Each row was made from one walk, in order. Every step used is in the known rows, and no mark comes twice. Write each row's walk.
Known rows:
guzagek dova gafab ruro pagu: [ 2.35  0.54  1.25 -1.37 -0.99 -1.07 -1.78  1.60 -3.03 -2.43  2.86  3.43
  2.32 -1.61 -1.87  1.25 -0.48 -1.64  0.10 -2.98 -0.23  0.95]
sasa pagu dova guzagek gafab ruro: [-0.26  0.66 -0.75 -1.37 -2.10  0.80  2.43  1.72 -1.09 -1.36  1.92  0.41
  4.42  0.13 -3.43 -3.31  2.83 -1.37  0.11  0.49 -0.19  1.30]
guzagek pagu sasa: [ 0.21  0.29 -1.03  1.12  0.18  0.34 -2.10 -1.14  2.49  0.62 -1.65 -1.71
  0.43  0.19  4.09 -2.00 -1.20  3.21  1.03 -0.98  1.40 -3.84]
pagu siba: [-0.06  0.26 -0.68  0.19 -0.22  0.58 -1.15 -1.46  4.72  2.31 -1.19 -1.88
 -0.35  0.34  2.10  1.44 -0.32  1.35  0.38  2.75  0.19  1.04]
ruro pagu: [ 0.07 -0.36  1.63 -0.54 -0.37 -0.28 -4.07 -3.06  2.51  1.72 -0.19 -0.22
  1.16  2.24  2.50  1.49 -0.36  1.29 -0.33 -1.11  0.39  0.42]
sasa pagu dova guzagek gafab: [-1.02  0.34  0.55 -0.86 -1.61  0.79  1.93 -1.02 -0.53  1.43  1.76 -1.05
  6.40  1.97 -0.18 -2.32  2.05  0.20 -0.12  2.56  0.09  1.26]
pagu dova guzagek: [-0.78  0.12  0.76  2.35  0.63  1.41 -1.76  0.61 -0.94  0.55  0.63 -1.60
  3.80  2.47  1.31 -1.51  1.19 -0.12 -0.08  1.18 -0.42  2.95]
gafab dova pagu: [ 0.15  0.11 -1.57  2.80  1.82 -0.83 -2.21 -0.91 -1.51 -1.51  0.25 -0.17
  0.07 -0.21  3.73  2.54 -0.75 -0.99 -1.21 -0.82 -1.32 -1.21]
pagu ruro gafab: [-0.24 -0.87  0.12 -1.69  1.54 -0.22  1.88 -2.25  2.55  0.02 -1.11 -0.25
 -3.96  0.28 -1.48  2.12  0.55  0.91 -0.29  0.63 -0.15 -0.26]
guzagek gafab: [ 0.04  0.72  0.00 -1.37 -0.36  0.41 -3.21 -0.34  1.20  0.23 -0.01 -0.53
  3.49  1.36  1.56  2.66  0.92  0.38  0.32 -0.01  0.17 -1.88]
gafab dova guzagek pagu: [-0.07 -0.59 -0.87  2.96  1.34 -0.06 -0.69  2.72 -4.12 -1.18  1.26  0.02
 -1.29 -1.49  2.81 -1.55 -1.04 -0.12 -0.11 -1.67  0.23  0.43]
sasa pagu ruro: [-0.46  0.00 -1.04 -3.27  0.56  1.73  1.95 -6.19  5.04  5.00 -1.46 -2.45
 -0.45  2.38  0.08  1.46  0.99  4.73 -0.43  2.06 -0.65 -0.82]
sasa pagu: [-0.59  0.54 -0.24 -2.74 -0.69  2.25 -1.62 -4.65  5.56  4.42 -1.44 -2.68
  2.12  1.85  0.45  1.58  0.36  3.70 -0.35  2.53 -0.09 -0.31]
pagu sasa: [-0.55  0.63  0.03 -0.43  0.09  1.09 -1.67 -1.82  2.62  2.98 -3.41 -2.32
  0.38  2.21  1.97 -0.75 -0.87  3.60  0.65  0.69  0.66 -3.27]
siba pagu dova guzagek gafab: [-1.14  0.57 -0.07  0.91 -0.66  1.36 -0.95  1.49 -3.34  1.14  1.04 -1.04
  4.23  3.14 -0.09 -0.03  1.37 -0.90  0.50  2.10 -0.41 -0.73]
guzagek dova pagu: [ 1.23  0.02 -0.75  1.56  2.05 -0.46 -5.13 -1.90 -1.02 -1.16  1.90 -0.19
  2.95  1.07  4.03  4.19 -1.02  1.70 -0.91  0.55 -1.02 -1.69]
ruro gafab dova guzagek pagu sasa: [-0.66 -1.34  0.35  2.41  0.54 -2.12  4.40  3.93 -4.62 -2.44 -0.68  0.96
 -5.36 -3.34  0.12 -5.30 -2.33 -0.83  0.39 -1.13  1.72 -2.20]
ruro pagu dova guzagek gafab: [-0.41 -0.51  2.39  1.22 -1.22 -1.72 -0.54  0.42 -3.53 -1.41  2.97  1.29
  5.32  2.49  1.80 -2.51  1.32 -2.51 -0.05 -1.16  0.53  2.07]
ruro gafab: [-0.34 -0.33  0.97 -0.86  0.24  0.24 -1.53 -0.80  3.16 -0.57 -1.17 -0.47
 -1.21 -0.30 -1.16  2.24 -0.15 -0.18 -0.22  1.09  0.42  0.15]
dova guzagek gafab ruro: [ 0.56  0.56  0.15 -0.59 -0.44  0.66 -0.98  4.13 -3.87 -2.47  1.69  1.45
  1.03 -0.32 -2.47 -0.03  1.59 -1.30  0.63 -2.15  0.17 -0.96]
ruro gafab dova guzagek: [-1.06 -1.12  1.26  0.77  0.98 -0.73  2.26  3.21 -4.09 -1.13 -0.35  0.81
 -4.12 -1.62 -2.19 -0.82 -1.00 -1.90 -0.63  0.37  0.10  1.41]
dova guzagek: [-0.37  0.09  1.41  0.70  0.90  1.94 -2.18  0.18 -1.31  2.07  0.30 -1.27
  1.09  1.95  0.77  0.83  0.05  1.83  0.13  0.52  0.01  0.64]

Write each row's walk:
[-1.11  0.84 -1.68  0.99  0.04  2.33 -4.08 -1.46  3.13  2.77 -1.70 -2.75
  2.67  3.44  0.92  1.55  0.75  0.90 -0.04  2.94 -1.06  0.02] : siba pagu dova
[ 0.15  1.51  0.51  1.28 -0.60  1.41 -0.37 -0.23  0.89 -0.47  0.95 -0.53
  7.21  0.47  1.16  0.33  1.33 -1.84  0.34  0.68 -0.80  2.44] : pagu dova gafab
[ 0.30  2.03 -1.72  0.65 -1.38  2.43 -0.44  2.16  0.01 -0.82  0.26  0.21
  3.30 -0.28 -3.29  0.74  1.51 -2.73  0.70  0.27 -1.43  0.60] : siba pagu dova gafab ruro
[-1.51 -1.42 -0.40 -0.27  1.91 -0.18  5.44  1.51 -5.07  1.84 -1.18  0.32
 -8.44  0.08 -3.70  0.64 -0.79 -0.21 -0.53  1.58 -0.74 -1.11] : siba pagu ruro gafab dova guzagek
[-1.10  0.95 -0.85 -0.77 -0.14  2.13 -2.09 -2.13  2.37  5.28 -4.31 -2.93
 -0.96  3.27  0.63  0.48 -1.38  4.28  0.85  2.24  0.28 -5.39] : siba pagu sasa
[ 0.86 -0.04  0.30 -0.87 -0.73 -0.31 -3.71 -0.33  1.93 -1.02 -0.10  1.16
 -0.69  0.49 -0.85  0.48  0.40 -0.31 -0.17 -3.28  0.07  0.55] : gafab ruro pagu
[-0.25 -1.76 -0.37  2.98  0.09 -2.78  5.12  4.21 -2.72 -3.16  1.41  1.24
 -6.17 -5.19  0.24 -3.20 -1.77 -2.97  0.21  0.91  1.29  2.17] : ruro gafab dova guzagek pagu siba
[ 0.68 -0.14 -1.69  1.81 -0.35 -0.16 -1.20 -0.67  4.47  0.04  0.47 -1.43
 -0.46 -1.64  4.21  0.22 -0.65  0.99  0.78  1.08  0.92  0.58] : guzagek pagu siba
[ 0.47  0.00 -0.39  0.74 -1.01 -0.80 -3.21  0.38  2.22 -2.46  0.35  0.90
  2.06  1.05 -0.26 -1.80  1.45 -2.25 -0.43 -2.45 -0.38  2.82] : gafab ruro pagu dova
[-0.16  0.23  1.47 -0.35 -0.02  0.63 -1.15  1.28 -3.18  0.28  1.53 -0.04
  3.09  1.48  0.62  0.97  0.82  0.08  0.47 -0.18  0.42 -0.93] : dova guzagek gafab
[-1.17 -1.16 -1.21 -3.22  0.74 -0.95  6.11 -2.99  2.04  1.81 -2.04 -0.36
 -5.63 -1.17 -3.03 -0.03  0.01  1.03 -1.21  1.90 -0.50 -0.06] : sasa pagu ruro gafab dova
[ 0.97 -0.35 -0.33 -0.28 -1.58 -1.48 -0.53  0.07  3.48 -0.63  0.00  1.10
 -2.80 -0.98 -0.37 -0.68 -0.08 -1.04  0.24 -1.00  0.52  1.92] : gafab ruro pagu siba
[-0.76 -0.64 -0.18 -0.23  0.69 -1.02 -0.08  1.56  0.28 -1.26 -1.80  0.32
 -3.67 -1.80 -1.29  0.96 -0.82 -1.77 -0.83  0.53 -0.12  0.56] : ruro gafab dova
[-0.48  0.27 -0.78 -2.05 -1.60  1.12  1.53 -4.44  7.09  4.86 -1.31 -2.73
  0.31  0.33  0.78  0.37 -0.13  3.14  0.05  4.70  0.28  1.00] : sasa pagu siba
[ 1.20  1.03  1.67 -0.84 -2.11 -0.78  1.97  0.20 -0.97 -0.89 -0.41  2.34
  0.82 -1.12 -1.73 -2.81 -0.53 -0.75  1.06 -3.70  0.85 -2.13] : dova gafab ruro pagu sasa
[-0.70 -1.15 -0.88 -0.88  2.00 -1.51  3.55 -0.02 -0.28 -0.73 -1.80  0.44
 -6.36 -1.16 -1.60  0.99 -0.11 -0.65 -0.91  0.18 -0.56 -0.05] : pagu ruro gafab dova
[ 1.24  1.12  0.89 -0.80  0.42  0.81 -2.18  0.34 -1.73  0.53  1.56  0.54
  4.79 -0.28  0.74  3.23 -0.72  0.85  0.24  0.84 -0.49  0.07] : guzagek dova gafab
[-1.38 -1.60  0.41 -2.21  0.97 -0.72  8.39 -1.32 -2.25  1.89 -0.43  0.31
 -5.95 -1.07 -3.88 -1.94 -0.11  0.78 -1.05  1.82 -0.21  0.82] : sasa pagu ruro gafab dova guzagek
[ 2.00  1.38 -0.33 -1.26 -0.09  0.83 -1.88  3.27 -2.32 -2.20  1.78  1.94
  2.74 -2.13 -2.55  2.36 -0.01 -0.83  0.34 -1.30 -0.84  0.00] : guzagek dova gafab ruro
[-0.31 -0.19  1.73 -0.50 -0.74 -0.86 -1.68 -3.01  1.93  2.78 -2.30 -0.68
 -0.02  2.69  2.61 -1.96 -1.38  2.70  0.31 -1.10  1.23 -2.60] : ruro pagu sasa
[-0.03 -1.53 -2.12  0.66  1.99 -2.20  3.28  0.63 -0.39 -3.11 -0.19  0.96
 -6.44 -3.18  0.52 -0.15 -0.51 -1.11 -0.48 -1.51  0.12 -0.48] : guzagek pagu ruro gafab dova
[ 1.34  1.71 -0.18 -0.75 -0.73  1.71 -0.72  1.89  0.03 -1.77  0.69  1.10
  2.34 -1.99 -2.51  1.81  0.95 -1.53  0.75 -2.00 -0.66  0.28] : dova gafab ruro
[-0.79 -0.22  0.36  1.42  1.33  0.68 -0.53  2.35 -4.05  1.27 -0.39 -0.55
 -1.06  0.52  0.73 -0.31 -0.66  0.17 -0.47 -0.11 -0.51  1.07] : gafab dova guzagek
[ 1.59  0.83  1.44 -0.76 -1.67 -0.25 -0.59  0.42 -0.52 -1.92  1.68  2.67
  2.02 -1.40 -1.87  0.46  0.42 -2.41  0.43 -3.82 -0.04  1.04] : dova gafab ruro pagu
[ 0.43 -1.26 -1.02  0.00  1.45 -1.02  1.54 -1.60  2.31 -2.43  0.46  0.20
 -4.04 -1.62  0.63  0.89  0.22  0.36  0.12 -0.87  0.61 -0.80] : guzagek pagu ruro gafab
[ 0.20 -0.47  1.02  1.77 -0.74 -0.39 -1.34  1.96 -2.14 -2.36  1.84  1.45
  1.61  1.15 -1.14 -3.50  1.38 -2.46 -0.18 -2.67 -0.10  3.66] : gafab ruro pagu dova guzagek
[-0.50 -0.64 -0.32  2.14  1.03 -2.80  2.95 -0.17 -2.02 -2.87 -1.75  0.79
 -3.89 -2.03  1.01 -1.20 -2.12 -1.46 -0.67 -0.31  0.16 -3.85] : ruro gafab dova pagu sasa
[ 2.34  0.27  0.77 -0.82 -1.84 -2.18  1.55  2.03 -1.22 -1.90  2.84  3.40
  0.44 -3.10 -1.46 -0.08 -0.97 -2.23  0.47 -0.81  0.22  2.28] : guzagek dova gafab ruro pagu siba
